Each row was made from one path, in order. Every step used is in the known rows, and no mark comes twice. Write each row's path.
Known rows:
kolo bilas vuzag: [ 0.04  0.04 -0.01 -0.21 -0.01  0.49 -0.25 -0.01 -0.17 -0.07 -0.13 -0.24
  0.14 -0.11 -0.04  0.30 -0.27  0.09  0.17]
duso nokov sabul: [ 0.20  0.22  0.24  0.12 -0.17  0.67 -0.15  0.02 -0.36  0.03 -0.07 -0.41
 -0.03  0.05  0.32  0.07 -0.40  0.05  0.19]
vuzag nokov tivagi: [ 0.01  0.21  0.20  0.11 -0.13  0.45 -0.09  0.20 -0.31 -0.12  0.02 -0.11
 -0.21  0.00  0.08  0.29 -0.27  0.07 -0.03]
sabul vuzag: [ 0.17  0.11  0.21  0.15 -0.41  0.53 -0.08  0.24 -0.20 -0.15 -0.28 -0.12
  0.01 -0.08 -0.06 -0.04 -0.06 -0.12  0.18]
sabul vuzag nokov bilas: [ 0.04  0.40  0.12  0.15 -0.15  0.23  0.00  0.20 -0.29 -0.18 -0.14 -0.12
 -0.24 -0.02 -0.13  0.10 -0.24 -0.08  0.00]
tivagi nokov sabul kolo bilas: [-0.07  0.23  0.05 -0.02  0.08  0.43  0.24 -0.16 -0.27  0.09  0.01 -0.34
  0.03 -0.22 -0.03  0.02 -0.27  0.04 -0.09]
kolo tivagi vuzag nokov: [-0.03  0.02  0.15 -0.09 -0.10  0.46 -0.11  0.44 -0.35 -0.26 -0.37 -0.29
  0.02  0.03  0.00  0.19  0.08  0.02 -0.04]
duso nokov sabul kolo bilas: [ 0.02  0.28  0.06 -0.06  0.10  0.46  0.14 -0.20 -0.35  0.11  0.04 -0.36
  0.07 -0.27  0.14  0.01 -0.43  0.01  0.05]
tivagi sabul vuzag nokov: [ 0.09  0.10  0.12  0.22 -0.32  0.52 -0.04  0.41 -0.43 -0.23 -0.45 -0.25
 -0.01  0.10  0.02  0.05  0.07 -0.08 -0.06]
sabul kolo tivagi nokov bilas vuzag: [-0.06  0.09 -0.10 -0.12  0.02  0.31  0.02 -0.15 -0.23 -0.19  0.03 -0.30
 -0.22 -0.26 -0.12  0.32 -0.25  0.04 -0.14]
bilas vuzag nokov: [ 0.21  0.11  0.04 -0.09 -0.09  0.58 -0.24  0.37 -0.34 -0.23 -0.23 -0.27
 -0.11  0.18  0.17  0.36 -0.03  0.07  0.04]
tivagi sabul: [ 0.29  0.04  0.19  0.10 -0.34  0.76 -0.15  0.10 -0.22 -0.04 -0.22 -0.21
  0.10  0.00  0.05 -0.03 -0.10  0.08 -0.04]
sabul kolo bilas vuzag nokov: [ 0.05  0.15 -0.08 -0.16  0.10  0.44 -0.05  0.19 -0.39 -0.17 -0.16 -0.31
 -0.06 -0.02  0.10  0.33 -0.10  0.04 -0.04]
kolo tivagi: [-0.05  0.09  0.33 -0.23 -0.13  0.53 -0.12  0.06 -0.12 -0.02 -0.04 -0.06
  0.24 -0.14 -0.10  0.11 -0.13  0.17  0.19]
kolo tivagi sabul vuzag nokov bilas: [-0.21  0.24  0.10  0.16 -0.15  0.17  0.07  0.09 -0.33 -0.17 -0.20 -0.14
 -0.07 -0.14 -0.25  0.11 -0.25  0.00 -0.10]
nokov tivagi vuzag: [ 0.04 -0.09  0.09  0.17 -0.28  0.49 -0.11  0.16 -0.22 -0.19 -0.17 -0.25
 -0.19 -0.20 -0.02  0.13 -0.22 -0.07 -0.06]
bilas vuzag: [ 0.25 -0.01  0.04 -0.10 -0.19  0.65 -0.30  0.11 -0.16 -0.13 -0.12 -0.22
 -0.04 -0.01  0.08  0.28 -0.17  0.07  0.14]
vuzag nokov: [ 0.30  0.29  0.23 -0.07 -0.12  0.62 -0.17  0.44 -0.30 -0.16 -0.19 -0.18
 -0.06  0.23  0.17  0.15  0.02  0.05  0.06]
kolo tivagi sabul: [-0.04 -0.06  0.23 -0.03 -0.25  0.62 -0.09  0.00 -0.22 -0.02 -0.20 -0.17
  0.28 -0.16 -0.11  0.03 -0.12  0.17 -0.03]
nokov tivagi sabul: [ 0.05 -0.01  0.15  0.25 -0.33  0.61 -0.08 -0.04 -0.26 -0.03 -0.08 -0.17
 -0.03 -0.16 -0.01  0.09 -0.31  0.09 -0.14]

Write each row's path:
[ 0.16  0.47  0.17  0.01 -0.03  0.33 -0.08  0.17 -0.23 -0.12 -0.01 -0.12
 -0.24  0.05 -0.03  0.15 -0.28  0.03  0.00] | vuzag nokov bilas
[-0.08  0.05  0.16  0.34 -0.39  0.47  0.09  0.16 -0.29 -0.09 -0.30 -0.33
 -0.06  0.00 -0.10  0.00 -0.09 -0.09  0.02] | tivagi nokov sabul vuzag
[-0.04 -0.13  0.17 -0.11 -0.22  0.49 -0.11  0.19 -0.18 -0.18 -0.29 -0.24
  0.13 -0.20 -0.11  0.07 -0.04  0.02  0.05] | kolo tivagi vuzag
[ 0.01  0.04  0.12  0.25 -0.26  0.56 -0.06  0.11 -0.37 -0.10 -0.15 -0.21
 -0.08 -0.04  0.03  0.17 -0.22  0.09 -0.20] | vuzag nokov tivagi sabul
[ 0.00  0.31  0.08  0.25 -0.20  0.25  0.03  0.15 -0.34 -0.18 -0.21 -0.17
 -0.19 -0.04 -0.14  0.07 -0.23 -0.06 -0.10] | tivagi sabul vuzag nokov bilas
[-0.09  0.24  0.01  0.02  0.02  0.19  0.13  0.09 -0.32 -0.19 -0.07 -0.23
 -0.26 -0.22 -0.11  0.14 -0.22 -0.03 -0.19] | sabul kolo tivagi vuzag nokov bilas
[-0.08  0.10 -0.01 -0.14 -0.02  0.32 -0.14 -0.06 -0.17 -0.20 -0.04 -0.27
 -0.13 -0.13 -0.16  0.36 -0.26  0.08 -0.04] | kolo tivagi nokov bilas vuzag
[ 0.14  0.12  0.07  0.20 -0.17  0.62  0.24 -0.11 -0.26  0.12  0.12 -0.28
 -0.18 -0.20  0.15 -0.03 -0.28  0.05 -0.09] | nokov sabul kolo
[-0.09  0.00 -0.16 -0.07  0.06  0.44  0.06 -0.16 -0.29 -0.04 -0.06 -0.43
 -0.04 -0.21 -0.01  0.28 -0.27  0.05 -0.08] | tivagi nokov sabul kolo bilas vuzag
[-0.06  0.06  0.04  0.10 -0.11  0.43 -0.15  0.15 -0.33 -0.18 -0.01 -0.19
 -0.25 -0.04  0.07  0.45 -0.30  0.08 -0.06] | bilas vuzag nokov tivagi
[-0.18  0.09 -0.07  0.05  0.05  0.31  0.05 -0.01 -0.38 -0.13  0.06 -0.23
 -0.23 -0.23  0.03  0.41 -0.36  0.04 -0.15] | sabul kolo bilas vuzag nokov tivagi
[ 0.12  0.28  0.09 -0.18  0.07  0.48  0.11 -0.10 -0.20  0.06  0.03 -0.18
  0.09 -0.27  0.00 -0.02 -0.24  0.01  0.04] | sabul kolo bilas
[ 0.14  0.17 -0.04 -0.07 -0.06  0.41 -0.19  0.00 -0.18 -0.21 -0.07 -0.29
 -0.24 -0.04 -0.07  0.32 -0.24  0.02 -0.03] | tivagi nokov bilas vuzag
[ 0.14  0.21  0.18  0.11 -0.26  0.48 -0.07  0.47 -0.37 -0.23 -0.35 -0.19
 -0.06  0.13  0.05  0.10  0.06 -0.09  0.07] | sabul vuzag nokov
[-0.03  0.02  0.10  0.27 -0.21  0.51  0.01  0.28 -0.36 -0.05 -0.26 -0.41
 -0.12  0.12  0.08  0.14 -0.17  0.07 -0.07] | tivagi vuzag nokov sabul
[-0.05 -0.08 -0.01  0.24 -0.24  0.54 -0.10  0.07 -0.39 -0.15 -0.17 -0.26
 -0.11 -0.06  0.03  0.30 -0.25  0.09 -0.22] | bilas vuzag nokov tivagi sabul
[-0.11  0.17 -0.02  0.02  0.06  0.38  0.20 -0.12 -0.38  0.01 -0.03 -0.25
  0.02 -0.32 -0.03  0.08 -0.29  0.03 -0.21] | vuzag nokov tivagi sabul kolo bilas
[-0.18 -0.05 -0.04  0.16 -0.12  0.44 -0.08 -0.01 -0.40 -0.11 -0.18 -0.27
 -0.01 -0.14 -0.05  0.31 -0.31  0.11 -0.21] | kolo bilas vuzag nokov tivagi sabul
[ 0.01  0.17  0.20  0.22 -0.17  0.55 -0.01  0.21 -0.32  0.04 -0.10 -0.29
 -0.07  0.18  0.12  0.16 -0.23  0.15  0.02] | vuzag nokov sabul
[ 0.02  0.05 -0.13 -0.07  0.05  0.47 -0.02  0.14 -0.44 -0.16 -0.24 -0.36
 -0.02 -0.04  0.08  0.30 -0.09  0.05 -0.15] | tivagi sabul kolo bilas vuzag nokov
[-0.20  0.06  0.01  0.12 -0.03  0.42 -0.04  0.08 -0.35  0.03 -0.13 -0.37
  0.00  0.08  0.02  0.33 -0.32  0.18  0.01] | kolo bilas vuzag nokov sabul
[ 0.04  0.15  0.00 -0.19  0.06  0.45 -0.21  0.27 -0.33 -0.18 -0.24 -0.28
  0.03  0.10  0.06  0.37 -0.11  0.08  0.06] | kolo bilas vuzag nokov
[ 0.10  0.06 -0.01  0.23 -0.16  0.56  0.22 -0.04 -0.42 -0.07  0.01 -0.25
 -0.25 -0.26  0.13  0.07 -0.19 -0.01 -0.34] | vuzag nokov tivagi sabul kolo
[ 0.20  0.26  0.24  0.02 -0.13  0.57 -0.22  0.02 -0.35 -0.13  0.05 -0.23
 -0.17 -0.14  0.28  0.19 -0.44 -0.03  0.13] | duso nokov tivagi
